What can hang from each mark
Q_791: Q_87 Q_170
Q_515: Q_72
Q_103: Q_170 Q_885
Q_170: Q_103 Q_791
Q_72: Q_103 Q_515
Q_87: Q_103 Q_791
Q_885: Q_103 Q_515 Q_791

Each row was made from one small tree. The marks that hang from a mark follow it in brackets, in the order of their numbers. Every link used is in the known rows. Write each row's tree.
Known rows
Q_72{Q_103 Q_515}: [  9   5  -7  -3   7   1  -2  -2  -5   9  -8   5   6 -10   7  11 -12  -6
   6   7  -6   6  -3  -2  13  -2  -5   6  -5   7 -10  12   4  -5   4  27
  17   6   0  -2  -3   1  -5  10  -7 -10  -1   4   1  14  12   3   1  -1
   7   9   7   0   2   5]
Q_170{Q_103{Q_885} Q_791{Q_87}}: [ 12  -2  10  -4   1  -7   9 -14   9 -12   7   3  23  -4  15   4   4   1
   1   2   0   5  -1  26  12   8  -7   8  -7  -5   7   4  12   5   4  17
  11  13   7   4   5   0 -25  16   8   0  -4 -17 -11 -13 -12   9   0  -8
 -12   1 -14 -10  15  15]
Q_87{Q_103{Q_885} Q_791}: [ 15   0   3 -14   1   0  13  -6   2  -1   3  -1   6  -5  37   6  -1   5
  10   3   1  -1  -4  21 -10  -5  -2   3 -13  -2   4   4   9  -2  -2 -13
  11  12   2   2 -11   4 -16  -3   8   4   2 -14  -6 -17   8   2   4 -16
   8  15  -9 -11   6   2]
Q_885{Q_791}: [  3  -1   8  -1  -8  -5   0   3   5   0  -1   2  -4   5  -2   2  -7  28
  -2  -3  -1   0   2  15  -8   2  -7   2  -1  -4   0   0  10  -2   1   6
   0   8   1   3   1   4 -16   1   1  -4   3   2  -4  -1   3 -10   0  -6
   7  -5   3  -6   5   7]
Q_72{Q_515}: [ 1  0 -7  3  7  3  1  2 -1 12 -5 -1 -1 -5  4  7 -3  0 -1  3 -5  1  0  7
  4  4 -5  3 -5  1 -8  7  0 -4  1 13  1 -3  2 -1 -2  0  5  6 -5 -6 -4  4
  7  9  3  1  5 -1 10  4  2 -1  0  8]
Q_87{Q_103 Q_791{Q_170}}: [ 21   4  12  -8   1  -6  11  -8   1   6  -5  11 -15   2  29   3 -17   8
   4   1   1  -9  -6  10  13  -5   3   8  -9  -3  -7   1 -18  -2  -7   4
  17   0   4  -1 -20   4 -17  -4   9  -7   6 -25  -4 -16  11   2  -1 -12
   5  11 -14  -7  12 -25]
Q_791{Q_87 Q_170}: [ 17   1   8  -5   6 -11   5  -7  -1   6  -6   7  -4  -1  -4   4  -9   1
  -4  -1   0   0   4  12  17   0   3  14  -2  -3  -6   2 -12   4  -6  14
   1  -7   9  -3  -4  -1  -3  -3   2  -7  -5 -15   3  -8   3   7   2 -10
  -3   0 -12  -1   9  -4]
Q_791{Q_87{Q_103{Q_885{Q_515}}} Q_170}: [ 41   5   3  -4  11 -11   5 -12   0  19  -7 -14   4   2  37  14  -9  -5
   4   9  -3   4   4  28  11  14  -2  18 -11   1  -7  12  12   6  -5  -7
  14   0  13  -1  -8   1  -8 -11  -4  -6  -4  -5  -5 -22  13  19   3 -33
   7   6 -16 -14  15 -10]
Q_170{Q_791{Q_87{Q_103{Q_885{Q_515}}}}}: [ 28   2   9  -6   8 -10   1 -10   4  -1   1 -10  11  -2  33   6  -1  16
   3   8  -2   8   3  35   8  17 -14   7  -9  -5   2   8  49   5   4   6
  20  12   9   5  -5   2 -17   5   3  -3   1  -7 -11 -17   3  11   5 -22
   3   5 -16 -13  11  -4]
Q_170{Q_103 Q_791}: [ -1   0  13   2  -4  -3   2  -8   9 -15   5   8   7   2  11  -1  -4   0
   0   1  -1  -2  -7   9  17   2  -6   1  -1  -4   4  -1  -2   2   4  19
  16   8   1   3  -1   2 -22  18   8  -6   5  -9 -12  -5 -13   2  -6   6
  -8  -5  -7  -3  11  -3]
Q_885{Q_103{Q_170}}: [  2   4  -8  -2  -5   3   4  -3  -4   4   1  -8   6   3  25   9 -17  22
   1   5  10  -4  -6  13   1  -4   9   6   7  12   3   4   6  -1   0 -26
  20  -7   0   1  -6   3  -1   4  -8  -8  -3  10  -8   3   3  13  -6 -21
  -4   6  -3   6  11  11]
Q_87{Q_103{Q_170 Q_885{Q_791}}}: [ 11   3  -2 -10  -4  -6   8  -6   2   8   6 -14  11   4  51  13 -10  35
   5   6   8   1   4  43 -19   4   1   9  -5   9  10  12   3   0   1 -10
  19   5   6   2 -11   7 -15 -12  -1   0   0   8  -5 -17  10   5  -2 -30
   5   9 -10 -13  13   6]
Q_72{Q_103{Q_170 Q_885{Q_515 Q_791}}}: [ 12   9  -7  -5  -7  -4  -4  -2   2  16   2 -14  25  -2  71  18 -28  41
   7   7  -4   6   3  24 -22  14   2   9  -4  22  -4  17  10   1   9  -5
  27   8   5   5   0   9 -19  -6 -11  -4   3  26 -13  -9  11   8  -7 -33
   4   3  -2  -5  15  21]
Q_87{Q_791}: [ -2  -1   8  -6  -4   1   7   1   3  -2   0  12  -2  -4  17  -2 -11  15
   2  -2  -1  -5  -4   3  -2  -4  -1   0  -5  -2  -4  -4   3  -4   0  -2
   5   3  -3   2  -4   3 -11   5   7   1   4 -12  -2  -4   0  -6   1   0
   0   4  -6   1   4   2]
Q_515{Q_72{Q_103{Q_170}}}: [-16   5  -3  -9   1  -9   2  -4  -3   9   5  -7   7   1  63   9 -29  10
   7   6  -2  -2  -2   6   1   4  11   8   2  33   2   8 -29   0  12  21
  28   3   3  -2  -6   4  -3  10  -4  -6   5  12  -2   7   3   4  -7  -7
   2   8   0  16   8   8]
Q_103{Q_885}: [  8  -3  -7  -4   1   1   2  -3   2   3   5 -10  13  -1  21   5   6  -7
   3  -1  -1   2   3   6 -16   2   5   1  -5   3   5   5  -5   1   0 -13
  -4   2   3   2   4   0  -2  -2  -2   8  -5   0   0  -7   1   7   3 -10
   2   4  -1  -3   2  16]
Q_103{Q_170 Q_885}: [ -1   2 -13  -6  -1   3   4  -4   0   7   8 -13  20  -2  48   8  -1  11
   1   2   5  -1   5  17 -21   4  12   3  -1  17   9  10 -17   2   2 -20
   8  -9   3   1   0   2   8  -9  -3   8  -6  10   0 -10  -1  13  -2 -22
  -6   7 -10   2   7  17]
Q_87{Q_103{Q_885{Q_515}} Q_791{Q_170}}: [ 32   5   6  -6   2  -2   8  -8   4  18  -4  -9   0   3  69  12 -17   9
   7   4  -7  -5  -3  21  -3   6   1  12 -15   4  -9   8  -4   1  -4 -19
  15   1   7   2 -16   5 -19 -11   1  -5   4  -8 -10 -24  12  13  -1 -30
  12   9 -15 -10  15 -10]
Q_791{Q_87{Q_103{Q_170 Q_885{Q_515}}}}: [ 16   9  -6  -6   8  -6   6  -8  -2  14   0 -19  17  -4  59  14 -10  17
   6  15   5   6   3  38   1  18  -1  14  -5  12   1  13  29   6   3 -16
  24  -2   9   0  -8   2   3 -13  -5   1  -5   7  -6 -18   7  19   0 -36
  -3  11 -17 -12  12  -1]
Q_87{Q_103{Q_885} Q_791{Q_170}}: [ 29   0   7 -11   2  -5  14 -11   4   9   0   1  -2   1  51  11 -10   4
   6   0  -1  -7  -3  19  -4  -4   7  10 -15   1  -3   7 -22  -2  -7 -10
  13   3   6   1 -16   5 -21  -9   5  -2   1 -19  -5 -22  12   9   2 -22
   6  12 -15  -8  15  -9]
Q_515{Q_72{Q_103{Q_885}}}: [  2  -3  -1 -10   2  -7   2  -6   1   5   7 -13  16  -2  50  13 -13 -17
  11   2 -11   2   0   2 -11   3   6   4  -8  23   4   8 -23   1  10  16
  12  16   4   2   1   2 -12  10  -4  -2   1   7  -3   2   6   7   1  -6
  11   7   8   9   5  23]
Q_170{Q_103{Q_885{Q_515}} Q_791{Q_87}}: [ 18   3   9   2   1  -7   3 -11  11  -4   3  -6  25  -2  35   8  -4   9
   1   6  -6   7  -2  27  12  19 -11   8  -7   0  -1   6  34   7   6   7
  13  11   8   6   7   1 -22  16   2  -3   0  -7 -17 -15 -12  13  -1 -15
  -4  -5 -13 -10  16  16]

Write each row's tree
[ 14   8   3  -1  -8 -10   3   0   1  11  -5 -11   3   5  28  13 -32  66
  -2  10   7   2  -1  38   7  11  -9  16   4   9  -5   4  55   2   2 -17
  25   1   6   4   1   7 -15   6 -11 -15   1  10 -15   0   5   6  -4 -36
   5   0  -6  -3  20  20]
Q_885{Q_103{Q_170} Q_515 Q_791{Q_87}}
[ 10   9  -6  -7   0   3   8  -5   2  15   2 -15  11  -3  91  11 -20  31
  10  11   1  -3  -3  29 -11  11   4   7 -10  17  -2  11  10   0   3 -31
  26   0   2   3 -14   6  -5  -9  -1   3   4   4 -10 -22   6  13  -2 -33
   2  14 -17  -9  12   1]
Q_87{Q_103{Q_170 Q_885{Q_515}} Q_791}
[ 12   5   2  -1  -2  -6   0  -6   1   2  -2  -6   7   2  33   7 -26  49
  -4   9   5  -1  -3  29  13  15  -5  11   6   7  -3   4  45   4   5  -5
  30  -3   5   5  -3   5 -12  18  -5 -13   2   3 -17  -3  -2  14  -3 -30
  -8   2 -16   5  19   9]
Q_885{Q_103{Q_170{Q_791{Q_87}}} Q_515}
[-10   8  -4  -2   0  -6  -4   0  -2  19   1 -17   9   2  82  11 -37  15
   8  10 -10  -2  -3   5   2  14   5   9   1  37  -7  10 -13   2  14  13
  30   3   2  -1  -5   5  -2   8 -10 -10   9  23  -9   2   4  10  -8 -14
   8   4   1  16   9   7]
Q_885{Q_515{Q_72{Q_103{Q_170}}}}
[ 33   1   9  -8  -2 -10   7 -10   4  13   1  -7  -4   7  31  15  -9   9
   3  -1  -1  -1   4  33 -10   1   1  12 -10  -1   0  10 -24   1  -7   0
   8   6  10   2 -12   6 -25 -13  -1  -6  -1  -6  -4 -20  16   6   1 -27
  11   4  -8 -16  14  -5]
Q_87{Q_103{Q_885{Q_791{Q_170}}}}
[  4   4 -11  -8   3   0   8  -9  -3   9   6 -16  14   0  51  12  -1   6
   8   8   9   0   2  28 -10   3   9   6  -3  14  10  13 -10   2   1 -16
  20  -3   5   0 -12   3   0 -14  -2   5  -3   8  -3 -15   7  14  -3 -26
  -2  12 -14  -7   7   0]
Q_87{Q_103{Q_170 Q_885}}
[ 38   5   8  -1  -3 -10   1  -7   6  21  -2 -19  -3  12  50  17 -16  21
   4   3  -7   0   3  34  -7  14  -4  14 -12   4  -6  12  -1   3  -4  -8
  11   6  10   3 -10   6 -24 -12  -8 -10   3   6  -9 -23  15  10  -1 -34
  18   0  -8 -14  16  -6]
Q_87{Q_103{Q_885{Q_515 Q_791{Q_170}}}}
[  4  -3   8   5 -11  -9  -1   4   7  14  -2 -22  -8  17  42  12 -36  40
   2   4 -10  -3  -7  21  -3  11 -10   8   0  16  -6  -3  29  -1   5  -9
   9  16   3   5   3   7 -22  21 -12 -19   9  13 -15   6   2   0  -3 -19
  28  -6  13   8  13  25]
Q_885{Q_103 Q_515{Q_72} Q_791}
[-10   5   4  -3  -1  -9  -7  -3   2   9   6  -9   7   4  89   7 -38  30
   4   5 -11  -4  -2  12   2  17   2   6   0  30  -5   8 -10   1  18  31
  36   6   3   4  -7   7 -14  19  -5 -13  14  16 -13   2   0   7  -6 -12
   2   4  -6  19  14   7]
Q_885{Q_515{Q_72{Q_103{Q_170{Q_791}}}}}
[ 10   4  14  -2  -6  -3  13  -9   8   4  -2  14  -3   4  31   4 -21  -1
   3   0  -3 -10 -10   6  17  -5   6  10  -8   0 -10   0 -30   1  -5   2
  13   0   2  -1  -9   3 -24   5   7  -9   3 -23  -9 -13  -6   4 -10  -4
  -4   0 -12  -5  16  -3]
Q_87{Q_791{Q_170{Q_103}}}
[ 25   4  12  -7  10 -13   8 -11  -3   7  -8   5  -9   1   0   7  -7  -3
   2   6   4   2   1  18  26   0  -2  16  -5  -6  -3   5  -4   3  -8  16
  16  -2  10  -4 -15  -1  -9  -7   3 -11  -3 -22   0 -13  11   7   3 -15
  -1   6 -16 -10  11 -25]
Q_791{Q_87{Q_103} Q_170}
[ 24   3  10   1  -7  -9   1   0   4   6 -10  -7   1   5  -1  10 -24  50
  -1   7   1   6  -3  30  11   9 -17  10   1  -3  -9   0  63   1  -1 -13
  11  11   5   5   4   4 -22  13  -9 -17   1   4 -16   3   6   0  -1 -25
  13  -5   3  -8  14  18]
Q_885{Q_103 Q_515 Q_791{Q_87}}
[ 36   1   9  -2  -1 -15   1  -4   7  19  -5 -10   3   5  34  13 -18  29
  -4  -1  -7   4   8  35  -7  17  -5  17  -9  -1 -11   9  12   5  -4  -2
   0   1  13   3   3   4 -20  -6  -6  -6  -3   2  -5 -17   8   9   5 -32
  11  -5 -12  -9  18  16]
Q_103{Q_885{Q_515 Q_791{Q_87 Q_170}}}
[ 19  -2  12  -5  -7 -10   6  -3   2  -4  -6   3  -1   2 -22   8 -16  44
  -1   2   6   4   0  32  10  -1 -13  11   1  -8  -1  -2  52  -1  -3  -4
   9  12   5   3   3   4 -24  14  -1 -14  -2  -8 -10   5   5  -5   1 -18
   7   0   3  -6  14  15]
Q_885{Q_103 Q_791{Q_87}}
[ 20   0   4   2  -2  -2   7 -13   7  10   3  -7  14   4  35  13  -5 -22
   3   1  -2  -3  -2   9   2   2  11  12  -8   7   0   8 -41   5  -5  -7
   6  -2   7   0  -1   0 -17  -3  -3  -3  -7  -9  -7 -16  -5  17  -7 -15
  -2  -2  -9  -7  14   9]
Q_791{Q_170{Q_103{Q_885}}}
[ -2   4   3   0   1  -7  -5   1   0  13  -2 -13   3   4  54   9 -26   3
  10   7 -15   2  -3  -5   6  12  -3   7  -5  24  -8   5   0   2  12  20
  18  14   2   1   0   3  -7  13  -8 -11  10  13  -9   8   6   3  -4  -4
  16   0  10  11   5   5]
Q_885{Q_515{Q_72{Q_103}}}
[ 11  11 -12  -3   0   2  -5  -5  -3  15   2 -16  28  -7  74  16 -20  17
   9  10  -3   6   2   8 -11  12   9   9  -2  25  -3  17  -1   2   8 -12
  26   1   3   2  -2   5  -4  -6 -12   1   0  27 -10  -7   9  17  -6 -28
  -2   7  -5   1  10  14]
Q_72{Q_103{Q_170 Q_885{Q_515}}}
[  1  -3  10   6 -10  -9   6  -2  14  15   6 -30  13  12  69  14 -22  13
   7   4 -14   1  -2  28  -8  19  -7  10 -10  20  -3   5   1   5   9  -1
   6  20   6   6   8   6 -23  14  -5  -8   5  10 -13 -10  -8   3  -7 -17
  20 -10   4  -5  14  29]
Q_170{Q_103{Q_885{Q_515{Q_72} Q_791}}}
[ 30  -2  10 -10  -1 -16   8  -7   6  10   0   0   5   2  15  12  -9  23
  -5  -5  -1   3   9  36  -8   4   0  16  -7  -4  -3   8  -2   3  -5   8
  -3   3  12   2   1   4 -22  -6   0  -4  -7 -10   1 -14   8   3   7 -24
   5  -2  -9  -8  17  18]
Q_103{Q_885{Q_791{Q_87 Q_170}}}
[ 22  -1  10 -12   7 -11   8 -12   4 -10   5   0  10  -4  11   4   7   8
   2   4   4   5   4  34   7   7  -9   6  -8  -9  11   7  27   2   3  18
  16  12   8   4  -7   1 -20   7   9   0  -2 -16  -6 -15   4   6   8 -15
  -4  10 -17 -11  11  -1]
Q_170{Q_791{Q_87{Q_103{Q_885}}}}
[ -1  -1  -6  -8  -1   0   1  -7   4  -3  14  -5  18  -2  56   4  -2  22
  -3  -2   4  -4   4  25 -22   8   8   1   0   9   9  10  -7   1   6  -2
  14  -4   3   5  -3   4  -6   3   2   6  -1   5  -4 -12  -5  11   1 -19
 -10   6 -17   5  12  17]
Q_103{Q_170{Q_791} Q_885}
[ -1  -4   8   5  -3  -6   1  -7  15   4  12 -23  15   9  79   8 -13  -4
   5   3 -15  -3  -7  21  -2  20  -4   6  -9  20   0   4  -6   6  12  11
  10  16   5   7   5   4 -21  21  -1  -5   7   3 -17 -10 -17  12  -4  -8
   8  -6  -5   3  15  22]
Q_170{Q_103{Q_885{Q_515{Q_72}}} Q_791}
[ 22   6  22   6  -4 -15   5  -6   9  12 -10  -1   1   7  21  10 -26  25
  -2   6  -7   3  -2  27  25  15 -10  21  -7  -1 -15   3  12   5  -3  11
  14   4  11   1   0   3 -29   4  -5 -18   1  -9 -14 -14  -2   3  -8 -20
   4 -11 -10 -14  21  -2]
Q_885{Q_515 Q_791{Q_87 Q_170{Q_103}}}
[ 17  -2  13  -5  -6 -12  13  -9  10  -3   1  -3  21  -2   7  11  -2  16
   3   4   1   9   3  37   4   7 -10  13  -9  -3   5   4  21   4   1   5
   6  15   8   3   7   3 -27   3   3  -4  -6  -9  -9 -12  -5   0  -2 -15
   0  -4  -5 -18  15  24]
Q_170{Q_103{Q_885{Q_791{Q_87}}}}
[ 16  -4   6   1  -4 -13  -2  -2  10  28   4 -26  -4  15  75  15 -28  21
   0  -4 -19  -5   4  27 -21  18   2  12 -10  20 -10   7 -21   4   3   3
  -3   5  10   5   2   6 -19   3 -10  -9   4  11  -5 -13   3   7   2 -26
  25  -8  -1   7  17  22]
Q_103{Q_885{Q_515{Q_72} Q_791{Q_170}}}
[ 26   1   9  -1 -11  -8   2  -5   4   8  -3   0  -9  14   2  12 -24  36
  -3  -5   1  -5  -3  21   4  -7   2  12   1  -1  -4   1  -1  -1  -7 -10
   9   3   5   2  -5   6 -29   4  -8 -18   1  -2 -10  -1  11   3  -2 -23
  13  -3   2  -2  17   9]
Q_885{Q_103 Q_791{Q_170}}
[  7   1  -1 -13  -3  -9   8  -4   3   5   6  -7  17  -3  34  10  -9  44
  -3   2   6   6  11  43 -17   9  -2  12  -3   9   3   9  20   1   2  -3
   8   1   9   2   3   5  -9  -5   0   3  -7   4   0 -12   2   3   3 -30
  -4   4 -13  -8  15  25]
Q_103{Q_170 Q_885{Q_791{Q_87}}}
[  6   4  -2 -15   0   0  15  -7   0   7   6  -3  11  -5  70   8 -10  22
   9   7   8  -3  -3  31 -14  -1   7   6  -9  12   5   9  -3  -2   1 -19
  24   1   2   2 -16   7  -9  -9   5   6   1  -4  -4 -20   7   8  -2 -26
  -3  18 -18  -7  12   3]
Q_87{Q_103{Q_170 Q_885} Q_791}
